Each row comes from the steps of one walk. Every step used is in the known rows, and no mark comes twice. Write the walk behind each row, first mark first.
Known rows
w/l/c/d: .31 -.12 -.13 .10 .21 -.10 -.07 -.33 -.38 .27 -.40 .08 -.06 .71 -.10 .18 -.25 -.05 .41 .23
j/k: .05 -.07 .09 .09 -.08 -.55 -.15 -.32 .15 .22 .23 -.07 .25 .11 -.06 .27 -.16 .14 .12 .12
c/d/r/l/w: .14 -.33 .02 .12 -.12 -.16 .19 .02 -.48 .25 -.14 .05 -.28 .45 -.53 .11 -.42 -.34 -.09 -.26
q/v/r/j/k: .16 -.21 .15 -.31 -.14 -.18 .01 -.24 .31 -.08 .05 -.13 -.05 .13 -.13 .22 .10 .10 .23 .18
v/r/j/k/l/c: .18 -.34 -.10 -.17 .18 -.35 -.08 -.18 .26 -.10 -.31 -.22 -.11 -.04 .12 .39 .00 -.15 .35 -.09
j/k/l/w: -.24 -.45 -.10 .05 .13 -.48 -.15 -.12 .01 .10 .17 -.21 .26 -.38 .08 .23 -.31 -.08 .02 -.03
r/v: -.06 -.05 .00 .23 -.18 -.28 -.07 -.16 .03 .18 .18 .01 .01 .69 -.19 .19 -.11 -.09 -.01 .01
k/l: -.21 -.12 -.10 .38 -.01 -.28 -.32 .01 -.09 .24 .09 -.17 .09 .21 -.08 .17 -.19 -.08 .15 .05
k/l/c/d/r: .39 -.27 -.15 .11 .01 -.29 -.17 .07 -.33 .23 -.38 -.15 -.08 .41 -.29 .13 -.34 -.34 .23 -.15
v/r/l/c/d: .38 -.11 -.04 -.09 .16 -.08 .04 -.17 -.25 .24 -.45 -.12 -.27 .72 -.37 .25 -.15 -.39 .21 -.08
q/v: .08 .02 .05 .00 -.16 -.21 -.29 -.18 .04 .24 .24 -.06 .06 .42 -.22 .17 -.04 .15 .19 .27
v/r/j/k: .15 -.19 .16 -.03 -.06 -.34 .00 -.25 .17 .05 -.01 -.09 -.02 .09 -.10 .26 .06 -.02 .14 .00
q/v/r/j: .18 -.11 .13 -.11 -.14 -.01 -.11 -.11 .08 .08 .00 -.07 -.22 .40 -.27 .16 .15 .01 .21 .16
v/r/l/k: .08 .02 -.12 -.02 -.03 -.15 -.08 -.09 .10 .04 .04 .06 -.17 .32 -.22 .17 -.25 -.25 .21 -.21
d/r/j/k/l/w: -.05 -.57 -.05 .03 -.11 -.41 .07 .04 .02 -.06 -.01 -.07 -.11 -.30 -.03 .25 -.29 -.12 .04 -.28
j/k/l/w/v/r: -.29 -.38 -.09 -.12 .16 -.14 -.24 -.02 -.05 -.08 -.09 -.05 .42 -.29 .06 .08 -.12 -.26 .04 -.12
l/w/v: -.07 -.12 -.01 .05 .00 -.13 -.24 -.17 -.28 .30 .12 .20 .24 .23 -.07 .16 -.09 -.04 .04 -.03
j/k/l/c/d: .19 -.37 -.16 -.13 .13 -.40 -.01 -.23 .02 .17 -.26 -.31 .14 .14 .06 .23 -.32 -.13 .31 .10
j/k/l/c: .10 -.21 -.17 -.05 .15 -.56 -.24 -.23 .21 .09 -.07 -.23 .15 -.02 .17 .40 -.20 .01 .33 .02
c/l/w/v: -.19 -.21 -.04 .13 .14 -.05 .15 -.03 -.35 .25 .07 .28 .16 .27 -.11 .04 -.22 -.10 .06 .05

Write each row's walk
-.23 -.33 -.13 .27 .13 -.29 -.29 .01 -.24 .25 .11 -.16 .08 -.11 -.05 .19 -.26 -.17 .01 -.07 : k/l/w
.06 -.08 -.11 .14 .04 -.29 .15 -.07 .00 .20 .22 .16 .00 .22 -.11 .02 -.44 -.05 .28 .04 : c/l/k
.19 .03 -.13 .19 .24 -.26 -.29 -.34 -.17 .18 -.21 .16 -.05 .57 -.01 .36 -.11 .07 .44 .15 : w/l/c
-.34 -.28 -.18 .14 .06 -.05 -.28 .03 -.25 .18 .01 .06 .24 .05 .07 .10 -.17 -.13 .08 -.08 : k/l/w/v
-.18 -.57 -.03 -.06 .14 -.25 .00 -.05 .04 -.07 -.07 -.21 -.02 -.39 .04 .23 -.12 -.23 .04 -.14 : v/r/j/k/l/w
-.24 -.27 -.06 -.06 -.08 -.01 -.01 -.07 .18 -.14 -.23 -.02 .14 .08 .14 .13 .05 -.10 .28 -.04 : w/v/r/j/k/l
-.14 .10 -.01 .10 -.08 .08 -.12 -.07 -.12 .08 -.16 .18 .01 .69 -.26 .17 .04 -.21 .15 -.10 : w/v/r/l
.42 -.39 -.13 .06 -.09 -.17 .11 .05 -.22 .16 -.48 -.11 -.39 .47 -.18 .20 -.24 -.29 .32 -.19 : k/l/c/d/r/j
.11 -.48 -.02 .08 -.28 -.24 .29 .01 -.06 .03 -.25 -.16 -.14 .17 -.15 .04 -.33 -.15 .17 -.09 : c/d/r/j/k/l
-.24 -.41 -.11 .02 .10 .17 -.12 .09 -.22 .01 -.24 .03 -.05 .03 .02 .10 .02 -.30 .12 -.19 : k/l/w/v/r/j
-.26 -.13 -.09 .02 -.06 -.01 .00 -.13 -.21 .20 .00 .24 -.02 .44 -.11 .28 -.14 -.07 .08 -.13 : r/l/w/v
.30 -.34 -.13 -.06 -.08 -.50 .00 -.08 .22 -.08 -.25 -.10 -.18 .06 .06 .42 -.16 -.01 .35 -.24 : d/r/j/k/l/c
-.11 -.35 -.03 -.22 -.11 -.09 -.02 -.04 .34 -.21 -.06 -.28 -.06 -.03 -.01 .17 .01 -.01 .28 .14 : q/v/r/j/k/l
.15 .02 .12 -.04 -.03 -.14 -.39 -.07 .00 .14 .11 -.10 .08 .33 -.37 .10 .05 -.06 .09 .18 : q/v/r
.30 -.12 -.11 -.04 .04 -.17 .14 -.27 -.19 .35 -.32 -.08 -.32 .80 -.24 .33 -.25 -.17 .27 .02 : r/l/c/d
.29 -.52 -.10 -.24 .15 -.16 .16 -.16 .06 .00 -.49 -.33 -.16 .12 .02 .22 -.12 -.28 .32 -.02 : v/r/j/k/l/c/d
-.01 -.13 .06 -.01 .14 -.06 -.34 -.08 -.33 .20 -.02 .15 .26 .14 -.20 .07 .02 -.26 -.04 -.13 : l/w/v/r
.26 -.35 -.21 .05 -.07 -.20 .06 .11 -.20 .03 -.39 -.13 -.18 .73 -.28 .10 -.33 -.46 .12 -.24 : k/l/c/d/r/v
-.11 -.23 .03 .09 .27 .03 .05 .06 -.41 .14 -.06 .25 .18 .21 -.25 -.05 -.12 -.32 -.01 -.04 : c/l/w/v/r
.66 -.12 .02 .04 -.04 -.37 -.13 -.14 -.34 .36 -.25 -.01 -.09 .57 -.39 .18 -.25 -.22 .17 -.12 : l/c/d/r
-.33 -.50 -.15 -.15 -.06 -.09 .11 -.13 .06 -.02 -.06 .02 .12 -.16 .31 .23 -.14 .03 .21 -.05 : r/j/k/l/w/v
.40 -.14 -.05 -.39 .07 .06 .04 -.16 -.09 .11 -.40 -.17 -.29 .76 -.38 .22 -.08 -.26 .29 .11 : q/v/r/l/c/d
.49 -.34 -.07 -.11 -.03 -.22 .32 -.33 -.14 -.05 -.53 .18 -.25 .54 -.08 .24 -.27 .01 .45 .02 : w/l/c/d/r/j/k
